What can hang from each mark
K471: K555 K871
K344: K79 K301 K619
K301: K344 K555
K199: K792
K871: K79
K677: K301
K555: K301 K792
K619: K344
K79: K344
K792: K199 K555
K84: K555

Every row comes from one small tree of marks. Brackets hold a mark, then the marks that hang from it, in the order of their numbers. Every link used is in the known rows. Which tree was each row made from?
Known rows
[K471 [K555 K301] [K871 K79]]: [-22  10   1  39   8 -13   3  -4   0  -5  10 -14  -4 -12 -20  -6   0  -9
   4 -16   9  11   2]
[K344 K79 [K301 [K555 K792]] K619]: [ -7  -3  15  38  16  -3  -1 -10 -19  11  33 -12  -6   1  -4 -20   5  -7
 -11 -27   2   4 -11]
[K792 K199 [K555 [K301 [K344 K79 K619]]]]: [-21  12  15  30  11  -3  -1   5   2   8  17 -15 -17  -5 -11  -3 -19  -7
 -12 -29   0  11 -15]
[K199 K792]: [  2   5   7  20   8   4  16 -13   9  17   6  -3   1 -10  -2  -3   8  -6
 -12  -7   0  11   0]
[K471 [K555 [K792 K199]] [K871 [K79 K344]]]: [-16  24   0  35   7 -14   8 -14   7   7   5 -12 -10  -3 -18 -22  -4 -11
 -13  -9  10  12   2]
[K619 K344]: [-18   9   1  12   3  -9  11 -14   6   9  17  -3  -8  -2  -3  -8 -15 -14
  -4  -4  10   7  -4]
[K84 [K555 [K301 [K344 K79 K619]]]]: [-15   6   4  27   5  -7  -4  -4  -7   3  21 -20  -5  -2 -16 -13  -5  -4
   1 -29  10   6 -15]
[K84 [K555 [K301 K344] [K792 K199]]]: [-13  14   5  22   1  -9   6  -7  12   8  14 -15   1   6 -23 -18  -3  -2
 -10 -22   9  10 -13]
[K84 K555]: [-19   7  -3  17  -3  -6  10 -11   3   4   5 -15   3  -2 -15 -14   3  -7
   1  -8  11  12  -5]
[K555 [K301 [K344 K619]] [K792 K199]]: [ -4  11  16  18  10   3   6  -7   5  15  22  -7  -6   7 -10  -8 -11  -3
 -20 -23   4   7 -10]
[K677 [K301 [K344 K79 K619] K555]]: [-10   9   7  24  11  -9   3  -9 -18   1  24 -27  -1  -7  -5  -9   0 -18
   1 -22  12   9 -12]
[K84 [K555 [K301 [K344 K79 K619]] [K792 K199]]]: [-11  13  10  28   4  -7  -2  -5   3   6  20 -17  -6   6 -18 -21  -6   1
 -11 -28   7   7 -19]
[K871 [K79 [K344 K619]]]: [ -8   9   9  21  11  -4  -2 -12  -1  12  20  -8  -7  -9  -4  -8  -7 -12
  -7 -16   6  -3   3]
[K677 [K301 [K344 K79 K619] [K555 [K792 K199]]]]: [ -7  14  12  25  10  -8   5  -9 -10   4  22 -25  -1   0  -6 -16  -1 -14
  -9 -21  10   9 -16]
[K871 K79]: [-10   5  12  21   9  -7   2  -6  10   6  13  -9  -2 -11 -11  -3   2  -9
  -1  -9   4  -2   6]
[K555 K301]: [-12  -2  11  17  12   1   9  -4   5   5  16  -4   1  -5 -12   4  -3  -7
  -1 -16   1   9   2]
[K301 [K344 K79 K619] [K555 K792]]: [  7   3   7  26  11  -6  -1 -13 -16  22  20 -21 -17   3 -10 -22   9 -14
 -11 -25  20   5  -6]
[K792 [K555 [K301 K344]]]: [-15   8   3  23   9  -3   1   2   3  14  12 -11  -5  -7 -19  -3  -7 -15
  -3 -21   9  15  -4]
[K471 [K555 K301]]: [-19   2   1  25   6  -9   9  -7   2  -1   6  -7  -2  -3 -16  -6   0  -3
   2 -18   4  15  -4]
[K79 [K344 K301 K619]]: [-16   7   3  19  12   1   7 -18 -12  15  29  -5  -1  -2   1 -10 -16 -15
 -12 -20   3   8  -3]
[K555 [K792 K199]]: [ -7  11  13  13   6   2  16 -11  15  14   6  -4  -2   7  -9 -11  -2  -5
 -19  -3   1  11   0]

Which tree is each row?
[-16  20   4  41   9 -10   2  -9   1   4  13 -10 -10  -2 -16 -18  -8  -6
 -13 -20   7  10  -4]	[K471 [K555 K301 [K792 K199]] [K871 [K79 [K344 K619]]]]
[  2   6  12  26  11  -8   3 -11 -11  19  19 -22 -20   4  -8 -20   2 -11
 -16 -26  16   5 -10]	[K301 [K344 K79 K619] [K555 [K792 K199]]]
[ -4   1   7  18   6  -5  19 -13   7  15   3 -11  -5   4 -14 -13  12  -9
 -12  -8  12  13   1]	[K301 [K555 [K792 K199]]]
[-11   7   4  23  12  -4  11 -19  -9  18  26  -7  -4   3  -3 -17  -9 -14
 -18 -22   7   9  -6]	[K79 [K344 [K301 [K555 [K792 K199]]] K619]]
[ -2   6   7  31   8   4   9  -3  11  18   5  -2  -1 -13 -10  -3   5  -5
 -11 -16  -1  14  -5]	[K199 [K792 [K555 K301]]]
[ -6   8  10  19  12  -2  -4  -9 -16  12  24 -18 -16  -4  -2  -9 -10 -13
  -7 -23  10   4  -7]	[K301 [K344 K79 K619]]
[ -7   6  18  19  11   2  12  -5  18  10  14  -1   1   5 -14  -5  -5   0
 -17 -14  -3   9  -3]	[K555 K301 [K792 K199]]
[-11   5   8  30  13 -11  -2 -13  -5  11  28 -11  -4 -10  -8 -11  -3 -14
  -6 -24   7  -3   0]	[K871 [K79 [K344 [K301 K555] K619]]]
[  0   8   4  17   4  -5  11 -15  -9  22  12 -19 -12   6  -9 -17   3 -14
 -16 -18  21  10  -7]	[K301 [K344 K619] [K555 [K792 K199]]]
[ -5  11  16  17  12  -3   8  -6  15  14  19  -7  -3   6 -17  -7  -9  -6
 -17 -21   3   8  -6]	[K555 [K301 K344] [K792 K199]]
[  7   3   7  24  14 -13   2 -12  -4  21  17 -20 -14   1 -18 -20  11 -17
  -8 -22  19   7  -2]	[K301 [K344 K79] [K555 K792]]
[-11  -1  18  36  19 -13   5  -8   1   7  28 -12  -5   0 -13 -16   4  -8
 -11 -25  -2   5  -8]	[K344 K79 [K301 [K555 [K792 K199]]]]
[ -2  -1   5  23  15 -16   3 -11  -9  14  17 -24 -16  -6 -15 -11   6 -19
   0 -24  18   7  -2]	[K301 [K344 K79] K555]
[-10  15   1  36  11 -11   2  -8  -5   6  13 -15  -9  -1 -22 -19  -1 -11
  -7 -20  12  17  -3]	[K471 [K555 [K301 [K344 K79]] K792] K871]
[ -8   2  14  23  16  -1  -4  -3 -10   8  29 -13 -11  -4  -8  -1 -11  -8
  -4 -31   4   4  -7]	[K555 [K301 [K344 K79 K619]]]
[-11   0  19  38  16  -5   1  -8 -15   8  32 -13  -9   2  -3 -18   0  -5
 -15 -28  -1   4 -13]	[K344 K79 [K301 [K555 [K792 K199]]] K619]
[ -2  10  21  24  17  -5   1  -3  13  12  24  -9  -9   4 -16  -9 -10  -3
 -17 -27  -1   4  -9]	[K555 [K301 [K344 K79]] [K792 K199]]
[ -7   5   1  23  12  -2   9 -20 -13  21  26  -6  -1   2  -4 -19  -4 -16
 -14 -21  10   9  -3]	[K79 [K344 [K301 [K555 K792]] K619]]
[ -2  -1   6  25  12  -9   0 -11 -21  15  20 -24 -19  -4  -7 -13   3 -17
  -3 -27  19   5  -6]	[K301 [K344 K79 K619] K555]
[-10  -1   7  27   7   1   9 -14 -16  15  25  -9   3   3  -5 -16   7 -10
 -12 -18   9   9  -7]	[K344 [K301 [K555 K792]] K619]
[-10  18   2  39   7 -10  -3  -7  -6   6  15 -15  -7  -4 -20 -18   1 -10
  -7 -21  15   9  -3]	[K471 [K555 [K301 [K344 K619]] K792] [K871 K79]]
[-18  17   7  40   7 -12   5  -5   9  -1   8 -11  -5  -3 -22 -14   0  -4
  -9 -15   5  11  -2]	[K471 [K555 K301 [K792 K199]] [K871 K79]]
[-16  20   4  40  11 -14   4  -8   9   3  11 -10  -8  -4 -21 -17  -6  -7
 -11 -18   6  11  -1]	[K471 [K555 K301 [K792 K199]] [K871 [K79 K344]]]
